Each row was made from one path, in order. Every step used is in the known rows, and no mark comes twice. Write each row's path.
In the rows, zero is written as 128.
Known rows
loka > bape > reke: [136 138 171 152 145 112 142 101 146 153 119 102  92 129 121 172 139 156
 137 123  92 105 163 148 133 114 143 160 126 136  94 123 124 176 133  62
 115 110 135 106 117 157 100 125 111  93 149 116 111]
loka > bape > reke > gakimin > nokeg > gofek: [140  99 151 166 161 103  78  83 111 147 103 121  83 105 185 148 178 148
 165 163  62 193 181 163 140 123 147 158 125 125 105 113 124 199 139  79
 140 103 125  82 109 206  94 150  12 130 173 110 155]
nokeg > bape > reke > gakimin: [ 82 189 126 152 153 117 125 119 154 139 107 131 104 131 113 109 171 156
 150  86 115 118 160 133 137 135 146 154 135 138 116 102 123 208 126 110
 142 130 132  84 129 185  74 146  44 101 160 108 137]
bape > nokeg: [125 124 114 127 120 134 149 147 124 119 147 126 131 107 135 154 134 135
 127 108 154 114 109 153 137 126 134 103 131 133 136 131 119 152 145  72
 117 112 139 124 119 147 125 161 126 111 121 114 118]
reke > zino > nokeg > bape: [110 181 113 160 116 140  83 122 121 158 124 124 124 117 114 128 166 179
 128 109 155 100 134 151 122 149 145 113 137 113 147 128 130 115 175 191
  72 158 135 127 112 206  88 155  96 120 159 103 150]
reke > gakimin > nokeg > gofek: [127  86 108 135 149 120  72 114  95 131 104 136 116 109 190 107 168 123
 153 163  96 210 145 148 137 133 128 130 126 126 134 125 135 155 134 146
 149 119 116 106 122 177 122 152  35 154 148 121 168]
nokeg > bape > loka: [ 99 119 131 152 133 122 174  94 160 153 135 128 135 152 108 109 160 157
 164  97 106 101 144 151 144 138 167 124 127 117 141 144 127 137 150 133
 127 137 104 111 124 202 129 115 133  84 172 108 119]
gakimin > nokeg: [134 128 118 133 115 109 126 115 117 122 125 135 128 111 165 146 139 105
 127 148 107 135 129 137 137 125 131  99 127 110 126 140 123 133 139 112
 134 121 133 126  93 174 133 164 103 178 141 121 152]
reke > zino > nokeg > bape > loka: [111 140 107 165 134 137 127 104 129 166 128 128 132 136 122 130 169 205
 156  93 147 100 153 170 140 152 164 103 134 102 136 135 123 122 192 200
  80 146 115 117 101 219  92 149 114  86 158  94 147]
bape > reke > gakimin > nokeg > gofek: [130 108 119 147 142 114  80 105 106 131  96 136 119 124 202 119 176 137
 163 155 103 203 174 156 157 127 127 135 125 137 105 112 130 212 144  91
 147 106 126  86 121 194  93 149  36 160 150 119 169]
gofek > zapida > mukap: [ 76 146 127 126 149 128 143 107 138 148 134 109 137 114 130 121 109 168
 155 118 130 120 134 128  89 124  89 110 134 135 127 145 153 107 103 132
 144 114 163 142 107 142  97 120 126 125 107 152 110]
mukap > zapida: [117 134 123 122 111 140 140 145 120 138 132 132 132 120 119 133 108 111
 164 127 156 144 132 126 123 128  84 143 126 129 143 130 136 122 131 121
 129 147 145 127 125 147 101 107 100 139 136 133 153]
gofek > nokeg: [154  93 124 125 131 143 136 145 111 118 113  89 123 137 132 173 128 114
 120 134 155 118 115 104 147 160 116 122 124 128 113 135 120  96 140 137
 127 114 127 136 107 129 131 152 145 125 132 137  92]
gakimin > reke: [130 127 159 128 136 127 141 131 133 137 134 114 127 140 144 146 136 124
 123 152 103 134 115 143 138 129 163 127 125 101 118 140 117 140 103 112
 127 125 133 101 132 175 118 130 117 134  78 126 152]
zino > nokeg > bape > reke > gakimin: [ 99 213 121 174 160 131 130 126 137 150 104 111 115 134 128 136 181 176
 143 111 153 117 165 146 143 160 147 147 134 128 117  92 113 187 137 148
 135 144 132  91 112 197  75 170  73 106 147 104 158]
gakimin > nokeg > gofek: [136  73 127 138 116 123  81 111  96 136 113 130 137 111 198 121 155 108
 146 177 105 183 141 153 138 125 125 126 122 119 135 134 134 129 145 113
 127 120 112 131 127 185 145 128 111 175 153 126 169]
gakimin > reke > zino: [132 129 146 123 124 126  92 123 125 142 140 135 109 132 133 140 145 151
 135 124 113 142 115 150 127 120 166 114 129 100 123 141 127 140 139 141
  92 129 146 104 122 175  76 137  73 123  86 123 145]
zino > nokeg: [139 156 118 152 130 145 125 135 113 138 122 116 143 127 143 158 138 153
 120 143 162 121 132 140 135 154 121 120 127 113 125 120 118 108 129 168
 111 138 120 128 121 136 131 150 156 138 107 114 151]
nokeg > gofek: [134  76 137 134 128 137  89 125 107 139 119 128 138 123 163 105 148 134
 147 158 126 185 136 150 132 129 125 152 122 135 137 130 143 132 137 125
 125 122 108 129 157 137 137  94 130 124 141 127 137]
gofek > zapida: [ 72 130 124 123 111 138 137 124 130 140 132  95 119  94 127 117 114 152
 145 126 133 121 140 128 121 122 107 134 132 141 130 148 129 123 131 128
 144 130 160 128 132 141 104 103 115 131 125 135 117]
reke > bape: [125 159 103 135 122 120 131 138 136 152 130 111 133 123 123 120 160 141
 130 129 110 181 139 130 121 158 115 131 134 110 142 131 127 125 121 120
  99 141 148 109 120  86 129 146 139 152 153 116 115]
bape > reke > zino: [123 154 134 131 109 125  89 115 129 140 117 143 110 129 122 144 130 165
 139 104 142 127 161 146 127 116 126 117 133 145 104 127 129 185 166 103
  92 114 149 114 120 136  59 138  87 120 140 118 130]
zino > nokeg > bape: [108 180 122 168 142 141 134 131 125 157 125 112 136 135 127 132 162 157
 129 129 156  95 131 142 135 159 144 134 131 107 144 119 117 111 144 161
 114 151 123 125 122 198 128 144 144 124 147 108 156]
gakimin > nokeg > gofek > zapida: [ 88  81 125 130  94 134  97 108  97 150 121 103 124  82 196 112 142 138
 156 182 106 181 151 151 123 121 106 127 123 130 136 157 135 121 146 116
 151 111 153 121 128 200 124 108  92 175 151 130 152]
zapida > mukap: [127 135 129 128 172 117 127 107 138 131 127 142 149 140 128 138 129 140
 141 124 123 121 127 129  96 127 100 112 136 124 127 130 151 121  95 131
 121 116 136 140 101 128 118 134 136 123 112 148 128]
gofek > nokeg > gakimin: [105 101 116 158 132 149 118 145 105 101 120  83 120 107 118 136 133  94
 102 115 148 101 113  95 131 156 124 142 128 144 127 107 135 129 179 149
 116 121 106 120  99 133 129 105 133 112 112 123  93]
reke > gakimin > nokeg > bape: [ 92 167  97 150 151 100 129 109 125 133 118 134  99 115 142 104 177 124
 143 111  80 126 137 130 137 139 156 111 138 113 147 120 120 165 129 139
 149 138 133 102 100 229 110 183  21 154 170 103 161]
loka > bape > nokeg: [140 104 140 150 143 124 155 129 130 137 150 106  97 107 116 173 137 147
 129 116 110 106 118 152 133 124 151 126 129 126 128 134 120 152 138  61
 103 109 146 117 113 165 124 156 108  76 147 110 104]
limafez > mukap > zapida: [134 163 106 120 102 135 139 128 113 129 138 115 130 133 111 124 109 130
 172 110 152 153 139 142  76 141  75 141 117 109 131 129 130  85 119 126
 122 154 159 139 151 145  81 139 104 129 120 127 147]

Which path is each row?
[ 85 120 133 144 124 143 104 143 117 127 167 127 116  78 128 129 149 125
 120 100 138 115  97 166 128 119 182  98 133 117 138 111 127 205 181  92
  77 113 137  86 108 194  69 126  64 101  73  99 139]	bape > nokeg > gakimin > reke > zino
[ 88 139 146 147 126 136  80 119 111 141 149 129 105 102 122  98 152 123
 118 112 110 126 115 142 122 113 171 132 135 110 127 114 134 176 169 139
  83 137 124  90 114 167  75  95  59 121  78 114 147]	nokeg > gakimin > reke > zino
[140 174 122 150 117 144  88 122 118 148 113 125 124 135 142 164 142 190
 132 123 176 123 166 153 135 142 123 111 131 134  96 119 122 168 173 148
  77 127 143 113 104 151  59 163 112 125 118 110 143]	bape > reke > zino > nokeg
[ 78  75 134 128  99 148  88 121 110 156 126 101 133  97 155  93 128 161
 159 157 135 174 149 145 120 124 102 157 124 140 138 148 144 116 146 131
 143 121 143 123 163 159 119  78 117 125 135 139 129]	nokeg > gofek > zapida
[118 171 128 135 157 121 127 121 137 122 110 134 105 133 132 133 147 152
 146 107 126 145 164 131 138 130 133 137 132 151  94 105 123 203 126 106
 147 119 141  86 122 121  73 157  58 113 124 123 135]	bape > reke > gakimin
[139 131 156 149 136 114  95  90 135 154 117 121  74 123 112 159 141 176
 140 105 100 114 169 150 119 110 138 140 132 137 100 126 132 179 162  89
  85 115 148 102 108 167  62 133  68  91 158 110 110]	loka > bape > reke > zino
[104 211 135 173 133 133 140 120 139 159 115 110 137 142 131 153 166 169
 132 127 158 100 163 152 149 153 141 140 133 123 114 111 109 163 144 120
 112 139 128 109 113 206 100 141 144 127 146 103 154]	zino > nokeg > bape > reke
[115 115 124 150 125 135 138 136 128 131 116  80 116 142 114 154 152 131
 121 113 143  91 117 110 144 165 130 131 127 124 133 142 122 100 148 139
 125 128 128 128 108 195 128 143 127 111 164 121  97]	gofek > nokeg > bape
[ 92 191 124 184 137 143 127 156 122 160 144  84 143 108 144 125 191 133
 106 154 123 169 125 150 129 177 152 148 137  83 135 100 119 151 143 147
  70 158 121  77 102 139 114 115 141 159  65 102 166]	zino > nokeg > gakimin > reke > bape
[129 157 148 150 168 109 133 104 149 139 107 111  71 123 115 154 153 160
 149 108  85 131 167 137 134 124 151 167 133 138  96 106 125 194 119  99
 137 122 137  86 113 145  75 145  42  83 145 109 111]	loka > bape > reke > gakimin
[150 164 152 176 141 132  93 105 123 164 111 105  87 123 123 193 152 198
 132 128 135 106 169 162 125 137 140 135 132 121  96 118 121 159 170 128
  70 122 149 106  89 172  60 155  96  95 138 108 136]	loka > bape > reke > zino > nokeg
[ 68 112 119 142 123 125  90 106 111 144  98 111 103  96 198 108 156 159
 175 156 112 192 185 160 139 118 112 141 127 155 108 131 131 200 138  95
 172 105 157  92 125 196  68 128  26 160 148 129 160]	bape > reke > gakimin > nokeg > gofek > zapida
[142 152 109 147 126 146  78 134 106 142 124 127 126 115 136 148 141 179
 127 127 168 125 135 146 124 142 131  95 132 114 126 124 126 111 162 196
  81 141 141 129 105 144  90 162 118 130 117 117 145]	reke > zino > nokeg
[100 115 162 164 141 132 101 118 113 141 173 102  77  71 113 145 160 146
 115  93  88  94 100 175 123 118 200 130 135 108 134 111 127 203 178  79
  60 117 140  78  95 211  76 126  42  69  90  96 116]	loka > bape > nokeg > gakimin > reke > zino
[ 91 135 159 154 142 136 123 128 127 129 148 115 119 112 128 103 145  95
 112 132 101 117 110 139 129 119 167 152 126 114 123 103 125 175 140 115
 115 135 106  89 120 172 111  86 106 123  64 120 143]	nokeg > gakimin > reke
[ 78  80 114 135 137 146 117 119 117 150 145 108 156  92 164 129 129 184
 182 135 157 165 125 169  96 120  89 107 136 147 156 145 157 140 127  83
 122  94 163 140 127 173 106 127 131  98 123 144 117]	bape > nokeg > gofek > zapida > mukap
[154  96 151 146 128 154  51 132  89 164 125 123 142 128 186 148 169 181
 146 187 146 189 133 178 141 145 158 129 124  83 127 134 128 124 154 183
  70 131 129 105 142 192  84 132 104 126  90 114 181]	gakimin > reke > zino > nokeg > gofek
[137 153 143 158 166  91 127  85 134 138 103 119  71 115 154 169 168 140
 142 130  58 129 170 146 142 124 153 137 130 124  94 116 116 204 128  76
 145 115 144  83  84 198  83 175   7 133 160 111 137]	loka > bape > reke > gakimin > nokeg
[ 92 132 104 155 158  98 159  83 141 142 121 143 115 134 147 111 185 142
 168  99  75 121 148 152 156 141 177 105 131 106 139 131 121 166 142 146
 157 132 114  92  91 241 106 174  32 121 175 106 154]	reke > gakimin > nokeg > bape > loka
[ 76  69 123 129 104 158 113 143 105 142 146  94 130  79 162 119 133 166
 163 143 159 168 135 170 132 124 113 132 129 156 146 149 133 143 158  80
 125 101 155 120 152 172 115 112 122 108 141 126 117]	bape > nokeg > gofek > zapida
[ 99 174 132 160 114 100 137  92 146 147 112 130 114 134 153 143 170 121
 130 126  98 107 159 152 141 125 132 112 130 117 115 130 118 185 147  54
 132 121 141 100  98 244 104 156  91 160 179 110 154]	gakimin > nokeg > bape > reke
[142 155 143 144 133 145  97 142 113 158 131 121 128 127 152 172 151 170
 125 145 150 134 119 164 136 147 161  98 131  81 117 132 111 125 141 178
  75 144 139 106 112 182  75 160 105 127  74 116 172]	gakimin > reke > zino > nokeg
[121 163 134 132 129 119 145 146 142 160 139 106 137 134 143 139 171 136
 132 145  92 188 126 149 143 156 150 132 131  77 133 144 112 134 100 101
  93 143 148  85 128 127 123 142 126 152  97 117 143]	gakimin > reke > bape
[ 98 119 119 147 128 103 168  79 143 149 130 134 129 134 148 122 169 132
 157 114  80 103 145 166 149 133 168  91 129 104 139 142 118 142 155 113
 134 125 114 114  92 252 133 143 108 132 183 111 152]	gakimin > nokeg > bape > loka
[123 149  92 137 120 132 156 158 133 135 150 116 138 109 131 140 172 142
 135 122 143 169 120 153 132 152 124 104 137 112 145 135 126 156 142  71
  83 126 156 108 114 104 127 179 141 137 142 108 112]	reke > bape > nokeg
[129  89  98 142 117 140 107 158 108 151 141 115 150 104 161 125 181 154
 154 149 148 227 134 170 136 154 124 127 135 118 156 136 137 151 148  71
  75 119 139 108 141 117 138 145 137 128 155 107 116]	reke > bape > nokeg > gofek
[134  60 120 133 120 146 102 146 102 130 140 132 142 105 163 128 154 143
 148 141 159 178 124 167 135 127 130 122 125 140 145 131 131 156 149  77
 109 100 128 124 151 161 129 132 132 103 136 119 135]	bape > nokeg > gofek
